In the rows, 128 means zero.
Known rows, with every step that occurs:
tades, tozot: [170 107 129 118 120  86  95 177 157 104  86 120 165 115 153 108 145 120
 108 131 119 161  99 147]
legeme, zaso, tades, pagip, selu: [168 142 118 103 178  90 100 196 186  83 120  91 157 125 137 158 188 169
 122  78 145 105 111 140]
pagip, vone, tozot, tades: [154 108 131  95 138 144 106 178 156  40 129 105 204 132 120 127 156 133
 134 133 120 121 114 144]
tades, tozot, selu: [154 100 166 142 122  88 111 166 162  97 102 123 154 128 134 121 169 119
 119 136  89 119  87 120]
selu, tozot, tades: [145 122 133  65 151 118  96 151 143  41 111  96 188 143 153 104 137 114
 142 165 131 147  95 156]
pagip, selu, tozot, tades: [168 128 144  66 160 121  89 158 146  51 115  85 179 141 144 101 159 125
 156 159 136 127  90 142]
tozot, vone, legeme, zaso, tades, pagip: [120 115 115 105 196  88 130 198 178  94 109 112 150 135 120 190 152 169
  89  85 144 137 122 166]
zaso, legeme: [141 132 142 104 125  78  86 127 158  92  91 117 178 135 117 131 150 126
 102 153  84 185 115 163]
pagip, tades, tozot, selu: [167 101 162 157 128 102 111 157 168  89 114 126 167 141 126 129 170 115
 120 152  97  95  81 137]
tades, pagip, selu, tozot, vone, legeme: [138  90 169  90 185 100 141 171 140 145  78 113 132 142 112 151 165 156
 100 113 128 163  91 158]
pagip, selu, tozot: [171 124 152  68 134 105 105 159 145 101  89 100 168 149 168 100 166 123
 144 117 126 140  75 149]
tozot, selu: [133 129 154 124 124  90 103 140 160  76 115 111 164 131 134 132 183 126
 126 124  85 126  96 128]
tozot, tades, pagip: [139 128 109 102 174 100 114 173 157  36 111  88 180 101 141 162 158 138
  89 119 140 149 132 147]
pagip, vone, legeme, zaso: [134 127 146  67 127 100  97 188 184 109 111 149 163 149 107 128 150 148
 122 111 121 145  64 144]
pagip, vone: [141 143 115  79 127 127  85 171 125  89 107 123 202 138 140 152 175 114
 125  95 132 155  80 140]
vone, legeme, zaso: [136 126 145  77 125  77 100 172 203 104 108 137 147 134 116 109 139 157
 117 123 109 154  82 153]
selu, tozot: [143 118 139  66 122 101 112 152 140  88  86 113 180 150 181 104 138 110
 126 125 119 164  84 166]
tades, pagip, selu: [175 139 126 106 162  91 105 177 166  88 102  87 159 104 143 148 197 154
 107  81 134 135 111 131]
vone, pagip, tades, tozot: [187  96 129 142 130 109 118 176 143  85 115 118 183 118 147 137 128 120
  84 154 123 142 114 172]
vone, pagip, tades, tozot, selu: [168  91 166 160 132 106 129 165 149  82 125 120 168 131 129 143 159 118
 101 154  91 103 100 141]
vone, legeme: [131 115 134 103 141  81  99 137 156 110  90 119 152 117 124 125 149 160
 102 143 115 174  90 172]
pagip, vone, tozot, selu: [142  94 171 129 114 126 134 172 162  81 117 125 184 145 122 140 185 130
 125 101  77  96  94 123]
tozot, tades, pagip, selu: [175 139 126 102 179 102  98 178 165  60 117  77 166 104 129 148 193 154
 117 108 140 123 116 127]
pagip, vone, legeme, zaso, tades: [124 131 116  85 164 104  87 181 171  94 125 128 169 160 119 151 148 166
 135 117 142 117  81 173]
selu, tozot, tades, pagip, vone: [137 116 125  69 165 143 118 196 120  59 106 111 206 141 141 172 161 112
 104 104 155 134  86 138]
selu, tozot, vone, pagip: [138 100 147  81 149 118 147 176 100  95 113 100 167 130 154 159 135 112
  87 112 109 199 141 162]
vone, pagip, selu, tozot, tades: [166 117 147  71 162 126 106 167 129  44 127  81 179 132 147 114 148 126
 136 162 131 137 109 146]

Rows:
[158 113 133 108 154 132 133 157 122  80 129 107 191 149 140 168 139 112
  96 134 121 152 123 186] => selu, tozot, vone, pagip, tades
[120 128 121  92 177  91  92 175 181 104 122 120 149 158 109 153 148 169
 136 118 131 134 103 176] => tozot, vone, legeme, zaso, tades
[188 111 152 113 159 108 116 193 128 116 118  92 148 108 126 148 179 139
 107 103 117 161 131 129] => tades, tozot, vone, pagip, selu
[149  93 129 123 169 110 130 192 109 101 121 101 160 116 136 174 139 131
  84 118 120 181 154 163] => zaso, tades, tozot, vone, pagip
[125  92 147  79 175 125 130 179 125  94  90 125 177 139 118 161 148 145
  91 137 147 144  72 161] => selu, tozot, tades, pagip, vone, legeme
[130 109 166  60 143  92 122 185 187 129  99 143 137 163 111 117 134 143
 124 115 111 161  78 151] => selu, tozot, vone, legeme, zaso
[181 112 140 120 178 110 110 194 124 111 126  86 151 117 127 161 178 151
 114 108 127 144 138 143] => zaso, tades, tozot, vone, pagip, selu
[160 127 120 122 154 125 121 153 130  75 138 103 189 132 128 178 152 122
  92 129 118 157 137 181] => tozot, vone, pagip, tades
[118 105 123 104 181 112 116 176 130 108  95 122 172 133 118 185 162 166
  87 114 150 140  84 172] => zaso, tades, pagip, vone, legeme
[173 109 156  71 137 111 125 170 123  92 104  93 170 136 173 116 150 124
 117 122 118 151  99 153] => vone, pagip, selu, tozot
[154  93 142 114 147 107 135 191 112 106 113 105 157 108 137 162 140 120
  77 114 108 197 150 150] => tades, tozot, vone, pagip
[154 114 155  77 175 114 132 185 137 124  89  99 151 153 138 153 179 122
 121  80 132 160 104 139] => tades, pagip, selu, tozot, vone
[135 116 147  69 151 114 120 164 130 117  90 111 163 160 144 136 156 105
 131 102 118 183 102 153] => selu, tozot, vone
[169 115 149  76 152 102 128 178 147  96  86  98 167 138 171 125 165 131
 115 100 136 135  86 146] => tades, pagip, selu, tozot
[133 148 100  88 151  90  79 175 187  69 131 112 173 150 143 136 147 154
 144 109 132 124 107 170] => legeme, zaso, tades
[138 131 112  88 150 124 113 192 127  84 100 118 199 125 144 184 178 123
  89  73 145 149  93 137] => tades, pagip, vone
[130 131  96  96 173 126 108 194 124  76 109 111 202 136 145 199 176 137
  99  76 159 129 101 156] => zaso, tades, pagip, vone
[138 111 125  83 173 108 131 178 149  41  99  92 182 123 156 150 143 127
  92 127 142 146 116 153] => selu, tozot, tades, pagip
[162 115 134  82 173 105 122 180 144  91  93  91 169 148 171 137 164 143
 123 103 146 119  91 161] => zaso, tades, pagip, selu, tozot
[181 116 137 113 170 109 119 187 179  59 117  78 168 104 128 140 187 163
 114 102 128 109 127 129] => vone, tozot, tades, pagip, selu
[147  99 121 115 162 108 140 183 176  34 112  91 183 103 138 152 152 149
  84 112 125 132 144 150] => vone, tozot, tades, pagip
[147 114 143  84 195 117 128 186 134 119  98  93 154 161 138 165 177 133
 130  84 141 143 109 150] => zaso, tades, pagip, selu, tozot, vone
[141  89 169 141 148  83 113 181 182 106 113 135 140 148 113 130 157 149
 126 147  99  90  77 139] => vone, legeme, zaso, tades, tozot, selu
[161 108 108 129 150  91  88 180 151  97  99 111 167 129 154 128 143 138
 121 136 136 136 105 168] => zaso, tades, tozot
[123  95 163  81 163 100 127 152 134 141  79 123 141 152 117 134 146 141
 110 135 119 183  88 171] => selu, tozot, vone, legeme
[126 106 136  94 175 119 116 176 133  90  99 120 174 121 103 170 161 154
  87 131 145 148  84 155] => tozot, tades, pagip, vone, legeme
[135  88 143 122 181  92 112 170 143 147  86 123 134 137 102 150 149 159
 108 138 129 165 100 170] => zaso, tades, tozot, vone, legeme
[161 128 130 107 188  87 107 192 185  98 113  97 146 123 122 159 182 185
 113  93 144 105 102 150] => vone, legeme, zaso, tades, pagip, selu
[132 118 143  69 155 109 111 203 184  83 118 137 166 139  98 147 145 151
 107 117 134 132  76 139] => tozot, tades, pagip, vone, legeme, zaso
[155 108 130 104 137 119 108 159 176  32 126  94 189 118 128 109 146 142
 131 146 107 131 133 152] => vone, tozot, tades
[138 115 131  99 151 109 129 170 112  90 124  96 165 110 136 173 152 125
  81 104 105 204 157 156] => tozot, vone, pagip
[121 114 135  78 176  98 107 180 171 108 114 124 151 174 123 142 136 159
 138 123 134 132  91 181] => selu, tozot, vone, legeme, zaso, tades
